Each row was made from one walk, in order. Every step used is in the known rows, and no mark comes twice. Write each row's walk.
In the rows, zero is written as 100.
Known rows:
neti-tusot: 95; 130; 94; 99; 89; 104; 81; 94; 118; 90; 89; 83; 127; 67; 102; 82; 91; 82; 87; 106; 96; 116; 97; 94; 72; 125; 66; 102; 68
dami-zapun-zepage-tusot: 93; 108; 116; 88; 81; 110; 106; 95; 101; 107; 81; 70; 81; 81; 101; 97; 120; 104; 80; 134; 127; 117; 89; 141; 79; 121; 71; 106; 120
tusot-fipe-dami: 124; 119; 170; 76; 66; 84; 94; 96; 125; 82; 73; 109; 113; 95; 99; 85; 111; 93; 48; 99; 105; 131; 129; 125; 90; 99; 65; 103; 102
neti-tusot-fipe-dami: 117; 119; 147; 86; 75; 88; 79; 86; 131; 81; 82; 95; 123; 96; 110; 76; 100; 79; 77; 104; 120; 131; 118; 100; 86; 103; 32; 112; 64
dami-zapun: 95; 129; 110; 86; 54; 106; 83; 99; 106; 114; 64; 89; 128; 84; 119; 98; 98; 106; 59; 89; 88; 117; 104; 125; 78; 123; 101; 108; 105
fipe-dami-zapun-zepage-tusot: 90; 102; 135; 77; 80; 103; 98; 79; 95; 108; 78; 84; 83; 105; 102; 106; 119; 96; 66; 127; 134; 127; 110; 148; 79; 120; 39; 116; 115
neti-zepage: 87; 123; 111; 86; 116; 108; 94; 110; 108; 93; 57; 71; 127; 62; 99; 81; 90; 87; 84; 111; 104; 122; 120; 113; 69; 120; 89; 80; 116
neti-zepage-tusot-fipe-dami-zapun: 102; 81; 165; 66; 72; 82; 96; 91; 110; 92; 32; 52; 92; 118; 132; 76; 121; 89; 84; 104; 138; 140; 128; 136; 89; 100; 18; 103; 118
zapun-zepage-tusot-fipe-dami: 124; 101; 178; 77; 99; 88; 115; 90; 116; 73; 92; 91; 66; 90; 81; 85; 133; 91; 67; 143; 145; 131; 115; 141; 91; 97; 35; 103; 117
tusot-fipe: 125; 128; 149; 86; 70; 94; 100; 111; 130; 80; 75; 96; 114; 71; 101; 80; 112; 99; 60; 108; 99; 117; 109; 117; 91; 100; 100; 97; 110
zapun-zepage: 101; 138; 116; 92; 118; 115; 100; 106; 111; 95; 100; 97; 108; 51; 80; 98; 99; 99; 69; 142; 117; 115; 103; 124; 73; 119; 106; 94; 117
zapun-tusot: 87; 141; 127; 81; 90; 118; 103; 108; 106; 91; 95; 95; 91; 89; 81; 98; 104; 104; 73; 82; 89; 117; 110; 99; 78; 118; 122; 95; 76
zepage-tusot: 99; 109; 124; 87; 77; 96; 119; 93; 104; 79; 84; 84; 81; 77; 79; 82; 130; 94; 62; 97; 88; 116; 102; 126; 73; 121; 62; 97; 110
laki-tusot-neti-zepage: 76; 128; 91; 123; 107; 103; 116; 119; 129; 109; 71; 92; 90; 60; 145; 59; 109; 90; 111; 120; 141; 128; 100; 124; 48; 111; 75; 60; 83
zapun-dami-fipe-tusot-laki: 98; 108; 64; 126; 139; 110; 101; 99; 106; 95; 73; 72; 70; 118; 83; 107; 143; 126; 77; 93; 86; 127; 83; 138; 90; 93; 88; 88; 93
laki-tusot-fipe-dami: 123; 119; 148; 79; 62; 67; 119; 97; 136; 98; 70; 129; 77; 96; 116; 79; 114; 91; 72; 107; 97; 134; 101; 125; 92; 114; 55; 89; 83
neti-zepage-tusot-laki: 103; 102; 99; 102; 107; 97; 125; 105; 81; 92; 46; 52; 90; 77; 93; 78; 118; 92; 95; 113; 107; 123; 110; 127; 83; 105; 50; 76; 117
neti-tusot-zapun-dami: 90; 139; 100; 117; 97; 119; 62; 109; 121; 103; 130; 93; 132; 104; 112; 86; 114; 93; 123; 117; 96; 121; 102; 158; 90; 132; 93; 104; 61
zapun-tusot-zepage: 114; 136; 125; 84; 73; 118; 114; 116; 106; 89; 85; 114; 91; 89; 80; 98; 102; 120; 76; 94; 125; 118; 108; 101; 82; 110; 123; 101; 69
dami-fipe-tusot-laki: 111; 101; 70; 118; 122; 98; 101; 98; 110; 91; 60; 70; 62; 98; 91; 98; 137; 122; 50; 88; 85; 123; 93; 93; 89; 101; 60; 87; 100
neti-zepage-tusot: 85; 100; 121; 83; 114; 98; 114; 100; 99; 82; 61; 53; 89; 70; 93; 75; 113; 83; 92; 111; 113; 122; 113; 122; 68; 120; 51; 81; 120
zapun-dami-fipe-tusot-zepage: 110; 101; 85; 109; 131; 113; 105; 100; 126; 87; 82; 91; 63; 117; 84; 105; 136; 132; 80; 98; 130; 125; 83; 135; 84; 100; 90; 103; 89
tusot-fipe-dami-zapun: 116; 116; 159; 71; 39; 90; 80; 91; 122; 104; 56; 99; 123; 113; 128; 91; 106; 101; 50; 93; 108; 127; 124; 130; 96; 103; 65; 115; 101
laki-tusot: 103; 134; 95; 89; 78; 86; 123; 103; 122; 106; 78; 117; 82; 71; 106; 83; 109; 95; 81; 104; 76; 121; 81; 123; 77; 133; 88; 80; 86
dami-fipe: 97; 115; 98; 78; 126; 106; 90; 97; 124; 74; 82; 93; 76; 64; 97; 88; 119; 116; 56; 94; 85; 115; 108; 111; 80; 126; 101; 100; 104
laki-tusot-zapun: 107; 133; 106; 103; 70; 85; 101; 112; 128; 116; 104; 124; 81; 87; 126; 83; 127; 101; 89; 112; 72; 124; 101; 138; 96; 147; 88; 85; 86
fipe-dami-zapun-zepage: 93; 124; 128; 81; 81; 109; 77; 88; 102; 118; 74; 100; 120; 94; 106; 113; 91; 99; 60; 129; 127; 128; 117; 142; 82; 123; 75; 112; 110

Which walk is each row?
76; 110; 108; 140; 116; 110; 96; 112; 120; 103; 71; 51; 109; 82; 118; 75; 118; 90; 76; 107; 152; 131; 118; 99; 41; 93; 43; 75; 101 -> fipe-tusot-neti-zepage
87; 120; 93; 89; 143; 120; 91; 101; 118; 76; 91; 96; 82; 86; 89; 94; 122; 120; 84; 97; 87; 117; 96; 156; 80; 118; 132; 98; 95 -> zapun-dami-fipe
93; 119; 129; 76; 52; 100; 78; 85; 103; 118; 59; 103; 129; 108; 116; 104; 98; 101; 44; 84; 92; 127; 123; 136; 79; 125; 68; 114; 99 -> fipe-dami-zapun
117; 121; 92; 124; 81; 94; 109; 103; 95; 110; 62; 73; 106; 99; 82; 101; 120; 102; 47; 93; 81; 123; 98; 100; 84; 98; 58; 86; 102 -> fipe-tusot-laki
122; 130; 91; 101; 72; 113; 93; 103; 120; 89; 83; 106; 123; 73; 102; 83; 90; 94; 93; 115; 131; 114; 100; 98; 76; 116; 67; 108; 58 -> neti-tusot-zepage
84; 99; 93; 133; 123; 109; 92; 99; 140; 84; 92; 74; 58; 89; 115; 78; 148; 118; 46; 88; 132; 124; 104; 95; 51; 98; 56; 94; 87 -> dami-fipe-tusot-neti
116; 90; 171; 73; 36; 77; 100; 83; 115; 95; 57; 83; 86; 121; 120; 84; 133; 97; 55; 90; 114; 131; 119; 142; 91; 103; 29; 120; 107 -> zepage-tusot-fipe-dami-zapun
123; 96; 93; 99; 114; 101; 101; 98; 129; 82; 72; 89; 59; 97; 89; 95; 131; 127; 47; 95; 125; 119; 97; 92; 82; 107; 59; 101; 94 -> dami-fipe-tusot-zepage
74; 88; 102; 96; 170; 107; 87; 105; 117; 76; 96; 53; 49; 106; 113; 81; 153; 112; 126; 114; 112; 128; 117; 176; 96; 134; 84; 88; 111 -> neti-zepage-tusot-zapun-dami-fipe
117; 110; 103; 106; 74; 93; 131; 97; 86; 94; 71; 81; 83; 80; 79; 85; 134; 103; 66; 101; 85; 120; 100; 129; 85; 106; 63; 90; 108 -> zepage-tusot-laki
115; 134; 73; 115; 83; 106; 93; 102; 99; 101; 77; 84; 128; 73; 101; 83; 95; 91; 91; 109; 93; 119; 95; 99; 83; 109; 67; 94; 65 -> neti-tusot-laki
93; 131; 116; 85; 56; 112; 92; 92; 78; 122; 53; 97; 105; 135; 108; 111; 104; 116; 64; 71; 92; 131; 119; 115; 94; 107; 88; 106; 66 -> fipe-dami-zapun-tusot-laki
100; 105; 102; 112; 155; 109; 69; 104; 134; 96; 121; 76; 51; 91; 103; 103; 149; 119; 66; 137; 118; 125; 107; 113; 97; 129; 68; 97; 110 -> dami-fipe-tusot-zapun-zepage
97; 97; 92; 97; 127; 96; 91; 90; 127; 82; 79; 70; 61; 90; 89; 97; 131; 113; 44; 85; 89; 121; 95; 88; 78; 115; 58; 95; 102 -> dami-fipe-tusot
128; 132; 91; 93; 61; 90; 136; 112; 125; 107; 71; 135; 77; 74; 105; 85; 105; 111; 87; 113; 110; 119; 83; 126; 85; 123; 88; 84; 80 -> laki-tusot-zepage
119; 114; 137; 75; 34; 73; 103; 93; 131; 120; 52; 117; 89; 117; 145; 83; 111; 100; 74; 98; 100; 136; 99; 133; 99; 113; 56; 99; 82 -> laki-tusot-fipe-dami-zapun
107; 86; 172; 71; 100; 82; 109; 93; 112; 71; 52; 66; 85; 100; 102; 69; 122; 78; 83; 113; 135; 136; 135; 129; 86; 100; 18; 88; 118 -> neti-zepage-tusot-fipe-dami
86; 114; 128; 123; 74; 106; 120; 102; 116; 86; 101; 87; 77; 70; 105; 62; 145; 101; 66; 101; 132; 119; 109; 133; 46; 101; 59; 95; 97 -> zepage-tusot-neti
95; 139; 122; 111; 91; 113; 79; 115; 114; 104; 117; 107; 124; 103; 100; 95; 125; 111; 91; 109; 83; 123; 115; 179; 92; 130; 124; 102; 100 -> tusot-zapun-dami
79; 108; 141; 113; 76; 113; 100; 89; 105; 110; 97; 87; 76; 98; 123; 86; 138; 101; 69; 130; 174; 129; 116; 156; 54; 102; 32; 114; 101 -> fipe-dami-zapun-zepage-tusot-neti
128; 129; 126; 87; 63; 76; 122; 113; 138; 97; 75; 115; 76; 77; 120; 73; 118; 97; 85; 112; 92; 120; 82; 122; 95; 111; 87; 79; 89 -> laki-tusot-fipe
91; 120; 101; 100; 137; 117; 69; 109; 128; 88; 117; 100; 79; 103; 107; 95; 145; 127; 94; 104; 85; 122; 111; 172; 98; 135; 130; 102; 95 -> tusot-zapun-dami-fipe
101; 98; 103; 111; 122; 98; 71; 97; 135; 91; 105; 79; 59; 107; 112; 96; 151; 120; 49; 92; 87; 122; 112; 107; 92; 131; 56; 101; 100 -> dami-fipe-tusot-zapun
56; 98; 81; 139; 178; 125; 89; 109; 131; 86; 80; 48; 72; 106; 119; 80; 140; 110; 105; 106; 157; 130; 100; 135; 47; 88; 75; 76; 94 -> zapun-dami-fipe-tusot-neti-zepage
90; 97; 110; 100; 132; 109; 92; 98; 122; 74; 121; 87; 42; 112; 101; 88; 171; 121; 99; 104; 89; 119; 105; 179; 97; 136; 94; 106; 102 -> zepage-tusot-zapun-dami-fipe
107; 131; 115; 80; 47; 125; 96; 112; 101; 113; 66; 105; 98; 108; 110; 105; 99; 128; 76; 87; 128; 119; 105; 107; 86; 110; 123; 114; 65 -> dami-zapun-tusot-zepage
57; 129; 111; 109; 93; 138; 84; 122; 109; 116; 69; 60; 103; 97; 148; 82; 101; 108; 103; 92; 157; 125; 122; 107; 51; 101; 113; 89; 70 -> dami-zapun-tusot-neti-zepage
114; 113; 139; 82; 44; 94; 62; 88; 125; 101; 62; 84; 134; 112; 142; 81; 94; 85; 83; 96; 122; 127; 115; 107; 90; 103; 34; 121; 62 -> neti-tusot-fipe-dami-zapun
